In the rows, zero is written as 128.
Known rows, with every step that occurs:
gano-gife-gite: [176 171 145 127 141 143 193 132 141 126 110 152  93 108 131 124 130 116
 152 141 144 127 160 127  78 122 169 150 157 124 186 102 102 133 177 124
 157 159  81 105 123  96 123 156]
kuvuz-gano-gabi-zeso: [135 147 142 123 110 139 133 121 100 124 125 127 115 177 108 117 167 126
 122 165 150 133 146 107  99 141 133 148 147 104 143 109 127 157 165 141
 183 121  84  75  89  43 117 157]
zeso-kuvuz-gano-gabi-gite-rivag-nosut: [127 132 131 117 106 124  87  94 105 144 128 114  83 131 123  82 111 155
 146 153 169 131 151  90 136  94 129 163 130 139 146  95 164 185 190 123
 154 109  54  59  85  60 115 165]
gabi-zeso: [161 173 138 107 122 126 182 130 131 111 145 157  87 154 114 126 161  94
 147 151 135 126 157 141  93 150 133 151 154  99 138  98 103 125 170 134
 166 155  87 103  96  81 132 136]
gife-gite-kuvuz-zeso: [161 173 155 110  87 121 148 160 162 117 112 103  81  99 127 104 149 140
 146 128 115 174 145 110 111 137  97 149 178 130 141  92 133 124 170 131
 180 130  74 146 111 108 123 132]
pedifa-zeso: [167 146 133  87 125 131 172 147 142 116 115 142  80 131 138 108 134 110
 184 147 122 128 150 165 105 174 129 169 167 110 152  70  88 113 171 125
 182 162 108 126  95  83 147 149]
nosut-rivag-zeso-pedifa-gite-kuvuz: [174 148 127  55  94 157 177 144 104 117 124 110  63 120 116  80 118  94
 165 118 143 134 157 154 142 158  99 186 182  80 141  83 136 145 189 125
 164 101  76 143  83 103 117 132]
gite-rivag-zeso: [175 166 138  80 122 137 184 131 152 102 129 125  89 106 127  91 135 115
 139 125 134 128 155 144 119 140 152 172 181 126 121  80 127 137 190 121
 171 142  60 128  86  80 142 159]
rivag-zeso: [181 172 120  89 128 133 194 138 134 111 124 135  85 117 122  99 151 114
 144 139 131 125 146 151 115 150 144 159 173 116 145  96 116 122 176 109
 172 163  60 120 101  79 140 148]
nosut-rivag-gite-muli: [168 160 156  72 147 127 151 101 146 130 124 120 105 113 110  95 121 112
 160 159 147 112 135 103 122 135 130 197 146  88 153  67 123 185 188  95
 172  76  86 117  77 107 116 165]
kuvuz-gano: [137 147 154 113 116 139 147 129 131 122 112 133  92 112 133 104 133 153
 154 154 154 114 126 134 109 156 118 143 163 128 159  86 118 162 157 113
 187 145  79 115 114  82 106 154]
pedifa-zeso-kuvuz-gite-muli: [133 117 143 101 115 123 121 156 153 100 128  91  62 130 121 125 123 133
 218 165 115 132 133 119 136 173  77 182 194 105 163  43 141 114 172 136
 174 122 113 122  84 125 141 137]
zeso-gabi-gite-kuvuz: [141 210 155  76  77 124 155 120 139 137 109 156  77 141 126 107 120 126
 170 127 117 151 167 152  99 105  97 185 129 109 151  95 147 170 182  98
 143 115  89 160  90  95 126 130]
gabi-zeso-kuvuz-gite-gife: [124 130 151 114 107 134 134 115 131  93 144 128  71 162  99 134 146 108
 184 169 135 145 153 118 134 146  94 161 180 107 150  98 149 113 184 123
 159 139  77 113  87 111 136 129]
zeso-kuvuz-gano-gabi-gite-pedifa: [114 142 115 117  58 106  83 113  84 152 105 149  81 139 118  96 140 156
 159 171 137 146 171  86 107 101 111 170 145 102 151 112 137 175 173 123
 166  93  49  89  74  55  93 162]
pedifa-gite-kuvuz-gano-gabi-zeso: [131 129 146 120  88 146 130 131 102 146 121 112 123 177 106 102 164 125
 150 141 137 159 149  88 115 156  89 184 155  94 142 108 132 138 182 143
 188  77  96  91  55  38  97 130]
kuvuz-gite-rivag: [139 151 173  90 127 127 135 118 163  91 130 123 103 110 125 111 139 138
 152 144 136 127 143 123 118 131 127 182 173 131 150  84 135 132 177 116
 166 123  77 138 100  89 123 160]
pedifa-gite-kuvuz-zeso-gabi-gano-gife: [145 149 176 104  90 163 178 147 118 155  74 139  78 170 122 110 106 101
 161 126 149 177 127 141 111 116  61 153 167 120 150  87 133 142 171 133
 176 110 122 131 103 122  80 138]
gife-gite-rivag-gano: [160 152 159  96 114 127 154 119 173 100 140 122  98  83 151 122 130 129
 154 117 150 141 165 110 107 128 166 164 154 120 135  50 135 176 174 107
 160 117  71  93  98  75 138 147]
nosut-rivag: [178 173 144  77 137 142 163 117 124 106 117 147  91 113 137 102 119 119
 152 167 155 108 151 148 102 149 140 176 140  95 157 100 112 165 168 119
 164 144  89 128  99  88 119 163]
gano-gabi: [158 161 126  99 114 134 153 112 121 121  95 154 116 140 138 105 148 132
 125 144 130 121 167 131  91 127 159 173 132 105 165 107 116 150 176 113
 161 147  84 116  97  48 142 166]
zeso-kuvuz-gano-gife-gite: [138 128 133 156 110 140 147 128 114 132 112 125  60 105 139 130 107 152
 181 166 158 137 143 106 114 138 131 132 168 135 187  92 134 164 152 135
 161 142  77  84 137 110 109 148]
gite-kuvuz: [162 174 152  88 101 131 173 130 147 118 109 143  99 109 136  87 128 138
 159 133 117 143 154 139 104 150 117 168 166 100 150  85 132 143 183 101
 178 139  85 157  84  82 126 154]
kuvuz-gite-pedifa-zeso-gabi: [118 152 173  60  79 119 143 139 153 103  92 129  80 153 113 134 151 135
 195 158 119 142 173 154 107 148  95 182 184 118 143  75 134 123 177 119
 195 111  91 141  83  94 114 146]
rivag-gano: [163 147 148  89 126 123 171 122 146 114 120 146  98 115 153 105 143 124
 161 128 147 130 147 139 109 140 146 151 148 100 153  61 125 163 166  90
 169 146  77  97  98  69 134 151]
pedifa-zeso-kuvuz-gite-rivag: [131 113 141  88 111 114 118 134 144  89 137 107  57 127 134 120 118 130
 215 159 120 149 147 135 150 162  90 185 189 127 144  61 130 112 167 139
 161 124 103 125  92 106 152 148]
nosut-rivag-zeso: [202 174 125  71 138 149 181 134 119 103 128 127  83 120 121  94 135 103
 145 158 152 117 144 152 118 148 145 174 155  99 141 110 124 149 175 122
 169 135  64 121  88  85 132 163]
gano-gife-gite-pedifa-zeso-kuvuz: [159 130 116 120  91 120 168 144 129 126 103 143  53 120 131 129 118 112
 209 165 112 156 188 121 100 149 142 161 185 113 158  83 101 112 182 147
 180 139  77  92  89 104 124 159]
pedifa-zeso-gabi: [146 166 149  69 106 134 176 136 148 109  97 142  70 150 143 132 125 114
 191 143 122 129 164 183 105 163 115 173 154 121 146  65 113 147 167 122
 172 158 118 138 104  96 150 132]
pedifa-zeso-kuvuz-gano-gabi-gite: [134 121 102 112  93 117  89 134  88 154 119 125  64 161 120 109 128 138
 196 170 132 153 145 116 122 136 100 174 145 110 154  90 114 148 161 141
 156 114  93  79  84  63 142 145]
gite-gife-gano: [164 142 165  91 114 164 181 103 170  99  96 160 112 108 149 123 123 122
 162 138 136 116 146 149  99 131 150 134 149 114 159  81 110 155 184  85
 203 165  84 125  81  99 138 184]
gife-gano-kuvuz: [202 134 133 105 129 146 198 115 145 121 108 157 104 108 167 107 146 124
 170 131 118 134 137 136 104 132 147 133 154 106 167  99 119 123 167 108
 205 163 100 106 100  84 145 180]
gite-kuvuz-gano-gabi-zeso-pedifa: [115 143 147  92  60 142 134 120  99 118 124 116  87 173  96 101 148 129
 127 142 144 153 155 117 112 139 104 133 174  81 133  93 146 178 176 136
 184 104  83 110  87  67 119 157]
gano-gife: [177 164 148 112 147 144 196 121 134 126  96 164 100 130 136 104 130 108
 148 144 147 118 152 147  85 129 159 151 160 119 179  99 102 135 183 114
 167 165  82 118 108  97 121 174]
gite-kuvuz-zeso: [159 163 161  96  97 121 154 152 154 122 100 114  84 123 133  82 145 132
 144 131 120 161 136 125 118 146  87 152 181 121 137  90 129 122 174 123
 188 141  80 163  97 102 117 155]
gife-gano-kuvuz-zeso-pedifa-gite: [164  94 135 111 104 146 173 143 132 134  96 119  68 127 150 108 153 106
 164 104 134 138 126 137 135 127  91 121 182 125 160  69 109  95 166 135
 199 150 117 110 121 117 132 138]
gife-gite: [162 176 142 112 115 128 164 133 148 110 124 146  93  96 135 128 138 131
 154 139 129 121 163 127  94 136 150 159 150 121 165  88 108 139 165 117
 156 152  79 117 126  86 135 131]

Rows:
[140 141 142 111 112 141 129 111 113 132  95 130 117 137 133  99 146 160
 127 154 150 120 142 112 104 136 136 155 145 119 164 102 122 173 160 115
 185 131  77 102 100  46 118 174] -> kuvuz-gano-gabi
[143 125 150 142 132 146 141 106 131 125 120  96  69  87 134 105  86 151
 169 155 187 129 143  93 135 125 144 128 170 166 162  76 158 172 184 135
 170 134  55  59 121 109 104 163] -> zeso-kuvuz-gano-gife-gite-rivag-nosut
[149 132 187  91 122 161 157 103 175  85 103 139 116 114 131 130 140 137
 174 144 138 124 127 135 113 122 131 141 165 122 171  91 133 135 184  77
 202 138  82 129  84 104 129 180] -> kuvuz-gite-gife-gano
[150 139 162 127 142 150 174 122 126 137  94 138  98 127 133 101 127 138
 152 156 168 118 124 130  95 140 145 135 172 129 180  98 114 156 171 118
 188 145  79 103 112  93  98 179] -> kuvuz-gano-gife
[151 138 147  82 112 129 120  91  93 146 140 102 123 180  81  86 153 117
 147 170 152 172 134  77 132 134 113 193 140  80 129 122 151 195 174 113
 187  30  69  86  52  47 109 177] -> nosut-rivag-gite-kuvuz-gano-gabi-zeso
[155 123 108 105 109 129 164 135 121 116 130 120  65 111 138  99 117 110
 180 125 127 136 163 131 154 159 111 194 178 132 133  71 133 120 181 138
 151 127  70 106  89  91 137 121] -> pedifa-gite-rivag-zeso-kuvuz
[183 149 154  69 141 141 163 111 125 108 126 133  94 113 150 100 128 110
 162 151 175 126 149 142 112 141 146 168 135  80 149  74 134 186 165  99
 169 121  78  96  88  80 121 168] -> nosut-rivag-gano
[141 200 154  96 103 110 142 139 142 141 103 140  59 154 120 122 147 118
 141 137 138 142 143 145 101  96  88 159 137 144 144  99 126 145 162 125
 144 141  91 143 120 113 121 119] -> kuvuz-zeso-gabi-gite
[170 145 135  99 115 148 167 102 134 108  84 162 126 132 157 128 148 137
 134 138 129 127 157 137  95 114 164 146 126 108 171 104 117 162 164 102
 186 147  91  98  89  52 148 194] -> gife-gano-gabi
[156 178 148  94  74 105 144 138 132 160  94 140  67 151 120  85 167 117
 153 137 117 164 163 117  96  89  90 164 159 128 129 113 135 119 191 133
 187 112  76 138  90 104 105 139] -> gano-kuvuz-zeso-gabi-gite-pedifa
[139 159 163 113  83 138 137 137 153 126 123 112  95  85 128 103 125 166
 166 139 134 151 134 104 111 155 112 149 172 120 153  86 141 163 168 112
 189 108  69 129 103  85 103 142] -> gife-gite-kuvuz-gano
[170 155 132 107 116 143 175 104 124 101 120 162 123 170 136 145 170 104
 131 150 130 136 156 125  90 117 158 139 127  93 149 115 115 144 165 125
 184 141  92  74  75  51 149 176] -> gife-gano-gabi-zeso
[172 150 139 103 104 137 185 147 146 129  95 144  82 117 122 121 139 104
 184 152 120 149 180 125  74 141 163 159 185 115 153  85  84 106 198 140
 194 130  75 105  83  91 114 169] -> gano-gife-gite-pedifa-zeso
[165 171 149 118 103 132 186 125 145 130  96 163 100 103 126 119 138 120
 149 151 133 133 182 113  70 113 173 153 168 116 168 104 106 135 193 126
 181 134  58 109  94  91  96 174] -> gano-gife-gite-pedifa
[151 157 157 110  84 139 171 156 144 124  95 107  56 120 114 104 125 117
 138 116 139 163 149 127 104 117 117 118 202 123 159  82 127 135 179 139
 167 137  82 147 129 136 120 152] -> gano-gife-gite-kuvuz-zeso-pedifa
[161 131 135  60 110 179 174 126 112 114 110 115  68 124 105  95 112  78
 158 131 163 104 160 161 132 147 126 178 176  98 141  80 113 142 203 124
 168 127  73 129  88 111 122 134] -> nosut-rivag-zeso-pedifa-gite-gife
[181  96 160 120 120 166 172 132 160 140  86 120 105 126 148  97 154 105
 171 113 129 149 125 114 128 133  99 148 175 136 154  87 112  88 193 122
 224 145 106 116  80 107 126 157] -> pedifa-gite-gife-gano-kuvuz-zeso
[138 139 144 162 108 151 144 141 128 125 138 100  67 138 105 148 123 122
 174 173 155 136 138  71 105 147 113 130 186 112 161  70 141 167 173 166
 177 112  91  64 102 129 102 130] -> gabi-zeso-kuvuz-gano-gife-gite-muli
[168 147 133  62 116 166 166 152 118 113 123  95  68 115 109 100 117  87
 154 128 157  88 145 140 126 159 110 186 181  82 144  49 125 158 195 138
 171 102  92 121  88 121 110 125] -> nosut-rivag-zeso-pedifa-gite-muli
[134 162 123  92  90 134 160 114  98 106 128 147  83 180 105 125 158  96
 115 142 138 121 181 141  94 125 147 139 151  80 146  96 111 149 177 141
 150 146  91  99 104  67 146 146] -> gano-gabi-zeso-pedifa
[129 142 129  96  66 141 156 128  96 128 118 131  92 180 101 109 151  91
 141 116 121 147 183 124 109 137 103 174 160  72 142  88 122 127 189 143
 159 104 102 113  74  59 130 123] -> gano-gabi-zeso-pedifa-gite-kuvuz
[154 104 149 101 120 135 155 133 136 138 114  83  64 122 123  60 136 103
 143  95 162 128 137 119 148 125 105 143 190 157 133  59 134  93 206 152
 185 142  90 103 118 109 119 136] -> gano-kuvuz-zeso-pedifa-gite-rivag-nosut
[133 141 146  83  76 134 168 137 127 126 106 137  76 116 129  90 116 116
 167 102 127 128 163 153 123 151  91 170 175  92 161  60 115 136 181 113
 161 129  99 155  99  96 114 123] -> zeso-pedifa-gite-kuvuz
[144 196 151  79  76 136 148 138 129 145 118 112  70 140 105  90 132 142
 168 129 136 159 131 145 121 118  86 164 164 123 129 102 170 176 178 100
 171  89  62 134  85  92 107 130] -> rivag-zeso-gabi-gite-kuvuz-gano
[161 154 152  82 120 168 197 134 116 133  90 173  66 171 132 132  98  93
 186 153 149 147 139 183  86 136 124 140 153 110 153  74  98 155 165 128
 176 153 133 105 109 116 121 170] -> pedifa-zeso-gabi-gano-gife
[125 130 143 105 100 127 155 155 127 126  97 123  59 133 125 108 142 106
 141 115 147 116 141 148 129 140  87 145 178 132 155  62  93 108 164 142
 163 153  99 134 134 113 113 108] -> kuvuz-zeso-pedifa-gite
[170 143 115  66 118 157 178 137 100 113 124 120  61 125 115 100 125  86
 157 129 162 107 155 167 138 151 118 175 168  93 149  83 113 138 178 135
 156 124  79 115 100 103 121 126] -> nosut-rivag-zeso-pedifa-gite
[164 117 165 110 144 145 184 116 143 136 107 138 112 123 154 102 121  98
 165 110 165 136 157 120 113 124 151 184 164 124 158  52 116 146 194 116
 166 110  89  84  77  78 108 158] -> pedifa-gite-rivag-gano-gife
[160 123 136  96  91 146 163 144 105 134 121 138  47 134 122  89 132 106
 131 126 146 150 111 140 120 120  95 104 188 103 135  78 108 121 157 139
 185 162 108 118 142 121 118 150] -> gabi-gano-kuvuz-zeso-pedifa
[135  84 139  85 105 118  98 119 127  97 127  87  83 150 141 121 137 134
 199 146 133 171 160 108 152 141 116 195 171 112 139  49 158 147 168 122
 162  89  88  81  68  61 167 170] -> pedifa-zeso-kuvuz-gite-rivag-gano-gabi
[123 135 158 106  94 139 141 167 149 129  98  92  64 121 117 107 134 107
 139 113 143 104 135 121 118 145  72 153 189 118 153  33 105 126 182 148
 173 131 111 138 111 133 103 109] -> kuvuz-zeso-pedifa-gite-muli
[132 142 134 122 115 111 139 125 114  94 156 133  67 165 103 141 155 114
 182 171 135 145 146 120 135 147  90 158 172 104 157 101 146 108 156 132
 146 141  87 101 104 103 134 122] -> gabi-zeso-kuvuz-gite
[152 149 157  73  83 151 192 133 114 134  76 181  71 163 124 125 106  98
 179 156 138 154 161 168  75 127 126 144 169  99 136  80 101 152 181 132
 198 134 109 108  82 105  95 184] -> gite-pedifa-zeso-gabi-gano-gife
[129 137 145  74  85 132 146 102 118  96 143 127  90 169 118 119 151  87
 113 118 157 142 181 122 108 115 161 147 155  88 112  52 136 186 183 130
 159 111  79  74  85  56 151 156] -> gite-rivag-gano-gabi-zeso-pedifa
[155 141 157 100 144 142 166 115 147 120 120 122 109 101 138  85 118 117
 156 119 156 103 160 128 126 141 135 183 144 148 149  63 120 124 207 117
 166 137  80  94  85  73 109 138] -> pedifa-gite-rivag-nosut
[187 109 177  68 138 162 142 100 140 116 131  98 109 126 129  80 146 115
 182 151 168 147 131 109 135 131 129 178 164  86 159  85 166 150 199  90
 191  99  73 109  69  90 124 182] -> nosut-rivag-gano-kuvuz-gite-gife
[123 139 134 122  97 124 111 128 117 101 138  99  93 177  93 141 158 127
 157 175 124 141 156  78 118 132 103 178 166  86 160  87 164 140 177 142
 157  97  92  88  73  90 138 136] -> gano-gabi-zeso-kuvuz-gite-muli
[197 187 139  82 126 188 203 125 100 121 116 144  65 136 112 138  98  87
 147 164 176 147 143 151  96 104 153 149 139 103 152 115 141 192 168 131
 150 116  88  85 120 123 111 162] -> nosut-rivag-zeso-gabi-gano-gife-gite
[121 126 160 122  92 156 174 138 105 143 120 119  76 172  98 106 131  97
 165 125 158 145 140 126 115 152  91 132 196  99 153  77 119 137 184 148
 182 104  98 108  92 104  84 131] -> gabi-zeso-pedifa-gite-kuvuz-gano-gife
[132 106 123 111 104 128 130 143 119 118 119 117  48 126 144 117 112 143
 213 172 138 141 130 143 138 188  88 149 181 121 146  62 116 141 152 138
 189 149 101 105 103  99 132 138] -> pedifa-zeso-kuvuz-gano
